Each row comes from the steps of one walk. Every step used is in the known rows, and no mark comes twice. Write the walk behind each row, first mark first.
Known rows:
riki -> togu -> zegi -> dira: [ 45   9   2 -31 -38 -20  34   6   6   6 -49  45 -14 -20  46 -26  43 -29
 -13   7  30 -11  -3   0]
nitavap -> dira -> riki -> togu -> feran: [-18  28 -35  27 -39   2  56  13 -14 -27  -4  21  14 -36  62   4  24 -19
  18  14  14 -11 -35  18]
pomev -> riki: [ -4 -13 -36  -8 -70  29  24  15 -11 -34 -49 -30  29 -50  64  30  23 -61
  12  -2 -19 -44 -19  16]
feran -> pomev -> riki: [-26  -9 -59  -3 -27  17  30   4  -3 -41 -22  -6  57 -84  47  44  -5 -39
  -5  -8 -24 -31  16  43]
dira -> feran: [-10 -32 -43   5 -61  32  35  42  18   7  -3 -13   8 -15  39  -7  20 -40
 -11  12 -25 -47  -7  19]
nitavap -> dira: [ -2  -7  -9  28 -14   8  21  -5  12 -26 -42  -6  32 -25  75  15  24 -55
  25 -27  42 -28 -20  -2]
feran -> togu -> zegi -> dira -> riki: [ 32  56 -28   9  -6 -20  42  31 -16 -30 -54  24 -11  -6  11 -39  26 -14
  13   3   2   2 -17  17]
zegi -> dira -> feran -> pomev: [-29 -37 -36 -23   6   1  28  13  31 -53 -23  15  55 -38  19  10  21 -35
 -26  23   6 -33 -10  13]
togu -> feran -> pomev -> riki: [-41  25 -60 -17 -42  10  44  20  19  -2  -4  24  53 -69  34  24 -20 -15
 -19 -14 -47 -36  -2  67]
zegi -> togu -> feran -> pomev -> riki: [-15 -16 -68  13 -57  12  37  27  12  -9  19  45   5 -87  28   7   9   3
 -40 -26 -66 -11  17  70]
feran -> pomev -> riki -> togu -> zegi -> dira: [ -6  10 -45 -35 -14  -8  41  -6  -3 -36 -33  21  54 -84  36  27  19 -27
 -22  12  -4 -12  20  25]
dira -> feran -> togu -> zegi: [ 14  24 -52  13 -33  10  55  62   6  30  -9  -6 -19  -5   9 -42  28 -12
 -10   2 -37 -26   1  26]
zegi -> togu -> feran: [ 12 -22 -45  26 -71  10  27  39  18  14  11  51 -33 -46  38 -22  18  -7
 -29 -35 -51 -14   3  56]
nitavap -> dira -> feran -> pomev: [-36 -11 -45  18   6  15  44   9  22 -24  -2 -14  57 -47  43  24  19 -33
  -1 -10  14 -30  -1  14]
riki -> togu -> feran -> pomev: [ -2   2 -50  -2 -54 -15  56  35   5  33  24  67 -18 -69  48  -8   5   2
 -38   8 -38 -11  13  68]
zegi -> togu -> feran -> pomev: [  0 -21 -62  25 -40   4  34  33  22   8  26  61 -13 -71  27  -9   3   8
 -41 -37 -55  -4  24  72]
nitavap -> dira -> feran -> togu: [-12   8 -43  36  -9   8  55  37   4  -9  -3 -23  11 -27  40  -3  42 -29
   5   0  -1 -23 -22  11]
feran -> togu -> zegi -> pomev: [ 31  60 -43  20   0  -9  49  17   9   9 -31  24 -12 -19  15 -21  17  -2
  20 -15 -14   2 -10  25]
feran -> togu -> zegi: [ 48  48 -31  21 -20 -12  41  45  -9  18 -42  15 -33 -10  27 -44  18 -18
  11 -29 -16  -8   4  26]
zegi -> dira -> feran: [-12 -38 -20 -19 -21   8  24  21  32 -44 -37   9  37  -9  28  -3  38 -45
 -16  25  11 -42 -34  -5]
pomev -> zegi -> dira -> riki: [  4  -2  -3  -8  -9  29  -4   8  30 -40 -74  20  53   3  20 -27  24 -29
  12   9  34 -49 -10  16]
feran -> pomev -> zegi: [ -1  -3 -34   5  10  24   8   9  33   7 -30  28  50 -45  28  -3 -12 -13
 -10 -29   0 -43  46  55]
pomev -> riki -> togu: [  9 -16 -40 -15 -91  14  41  22 -27 -11 -30 -11  -2 -70  72  22  42 -48
  -6  26 -25 -26 -14  23]
riki -> pomev: [-11 -15 -22  44 -25  -1  28 -18  34  10 -10 -10  35 -17  52  33   0 -42
  20   7 -12 -34  15  31]
nitavap -> dira -> feran: [-22 -13 -30  18 -17  20  40  14  17 -16 -14 -20  39 -19  55  10  35 -47
   6  -4  17 -35 -22  -3]
pomev -> zegi -> dira -> feran -> togu: [  8  -1 -19 -14  -1  15  15  38  41  -2 -50  14  31  -2   2 -42  45 -13
 -18  13   6 -51  -3  24]

Write each row's walk:
[ 36  30 -25 -15 -36  -2  46  -4  16  31 -24  40 -11 -29  40  -8  29 -16
   5   7   7  -1  -1  12]
riki -> togu -> zegi -> pomev
[ -6  -8 -21 -16  34   9   0   0  41 -26 -47  38  69 -43  19   0  -2 -16
 -15 -16  22 -39  29  39]
feran -> pomev -> zegi -> dira
[-14   5 -24  25  13  -3  31   0  57  15 -23  -5  58  -7   2   2  27 -13
  -2  37 -10 -42  18  37]
riki -> pomev -> zegi -> dira -> feran -> togu
[ 18  -1 -25  10 -47  32   7  32  45  39 -20  43  -4 -21  22 -43  19   7
 -23 -42 -25 -44  25  60]
pomev -> zegi -> togu -> feran
[  2 -22 -16  -3 -42 -11  32   8 -14 -68 -35  34   7 -24  45  -7  37 -35
   3  48  16  -7 -38   5]
zegi -> dira -> riki -> togu
[ 30  25  12 -35  -4  -4  10  -9  27 -21 -85  28  34   8  26 -18  24 -49
   8 -27  45 -32  -8 -16]
togu -> zegi -> dira
[-23   9 -28  63  -4  18  33 -23  19 -33 -15  -5  54 -25  40  19  28 -17
  34   1  20 -14   4  21]
nitavap -> dira -> riki -> pomev -> zegi -> togu
[ 12 -25 -42  15   1  25   9  12  31   1 -13  38  26 -61  21 -12   4   0
 -23 -40 -17 -27  57  62]
feran -> pomev -> zegi -> togu
[ 17  44 -22 -13  -9  19  28 -26  40   8 -55  21  36   1  23   4   7 -30
  25 -26  17 -22 -13   0]
togu -> zegi -> pomev
[-18   9 -27  38 -21  18  31  -5 -11 -54 -30 -13  36 -21  63  13  18 -43
  44  -7  36 -16 -37   1]
nitavap -> dira -> riki
[-32  28 -46  27 -20  -5  60   7 -16 -33   5  34  28 -59  53  16  10  -7
  10  13   8  -2 -20  34]
nitavap -> dira -> riki -> togu -> feran -> pomev
[  9 -10 -41  26 -86  11  45  29 -35 -23  -2  26 -27 -30  59 -11  16 -22
  16  39 -15  -4 -18  30]
dira -> riki -> togu
[-10  40 -72  -2 -33  19  67  39   8   5 -10 -17  18 -27   0  -8  34  -8
  -3  21 -49 -26 -21  23]
dira -> feran -> togu -> zegi -> pomev -> riki
[ -5   7 -28  31 -39   3  46   2 -24 -43 -15   6   9 -38  74   7  32 -33
  27  12  30  -4 -26   6]
nitavap -> dira -> riki -> togu
[  1  39  -4  -6  -4  -6  25 -27  23 -36 -73  16  55  15  10   0  13 -36
  29   5  36 -19  -9  -7]
togu -> zegi -> dira -> riki -> pomev
[ -7  14 -49  15 -91   7  55  38 -22   1   9  43 -24 -28  50 -16   7  -4
   4  35 -33  -8 -24  49]
dira -> riki -> togu -> feran
[-23  29 -42 -11 -13  19  24  27  46  32  -7  52  49 -38  20 -13 -26   7
 -24 -30 -27 -45  19  76]
togu -> feran -> pomev -> zegi
[  7  14 -32 -48 -72   9  52  15  -6 -16 -44 -10  27 -50  36   6  55 -41
 -19  34  -7 -32 -16   0]
pomev -> riki -> togu -> zegi -> dira -> feran
[-33 -26 -79 -14 -54  22  60  34  -3  -4  19  -9  37 -76  32  21  20 -21
 -35  34 -50 -32  15  42]
dira -> feran -> pomev -> riki -> togu
[ 14  19  -5 -41 -13   5  22   4  36 -14 -67  13  42  13   9 -25  31 -41
  -7 -12  30 -38 -10 -16]
togu -> zegi -> dira -> feran
[-27  18 -62 -22 -54  14  58  -8  16 -10  -7  17  35 -73  42  45  26 -15
   0  35 -37 -16 -49  33]
zegi -> pomev -> riki -> togu -> feran
[-39 -10 -56   3 -17  14  61   7   3 -26   9 -19  52 -78  51  34  36 -32
 -14  20  -2 -25  -7  13]
nitavap -> dira -> feran -> pomev -> riki -> togu
[ 38 -28 -16  20 -40  37  -5  24  34  21 -34  23  -9 -23  30 -39  30 -13
 -14 -37  -8 -40  33  41]
pomev -> zegi -> togu
[-14  -2 -25 -11 -47 -14  40  15  -4 -53 -22  52  14 -25  37 -13  27 -20
  -8  46   4  -6 -48  20]
zegi -> dira -> riki -> togu -> feran
[ -1  12 -53 -20 -32   3  44   8  -8 -11 -20  10  39 -88  43  28   9 -25
 -18  -1 -18 -15  27  37]
feran -> pomev -> riki -> togu -> zegi
[ -6 -20 -34  -2 -12 -12  39  42  16 -42 -24  10  12 -22  17 -20  46 -30
 -18  33 -10 -25 -31  10]
zegi -> dira -> feran -> togu
[  2  12 -31 -27 -26 -16  43  28  28  24  -1  75  10 -61  32 -19  16   9
 -47  15 -11 -19  15  60]
riki -> togu -> feran -> pomev -> zegi -> dira
[-14  23 -56  10 -57  15  48  35  -9   5  11  55   6 -41  28 -17  -3  16
  -8  30 -26 -14   6  66]
dira -> riki -> togu -> feran -> pomev -> zegi
[-13  -2 -57 -11 -51  18  53 -17   7 -24 -19   3  32 -72  51  44  33 -29
   7  37 -27 -15 -40  18]
zegi -> pomev -> riki -> togu
[-28  17 -49   0 -27   0  36  23  28  14   5  53  32 -48  37   3 -28  -8
 -20 -23 -37 -31   5  69]
togu -> feran -> pomev
[ -5   0 -13  35 -14  20  12 -18  54  34 -28  -5  58  -8  33  12   2 -29
  19  -2   2 -50  32  39]
riki -> pomev -> zegi
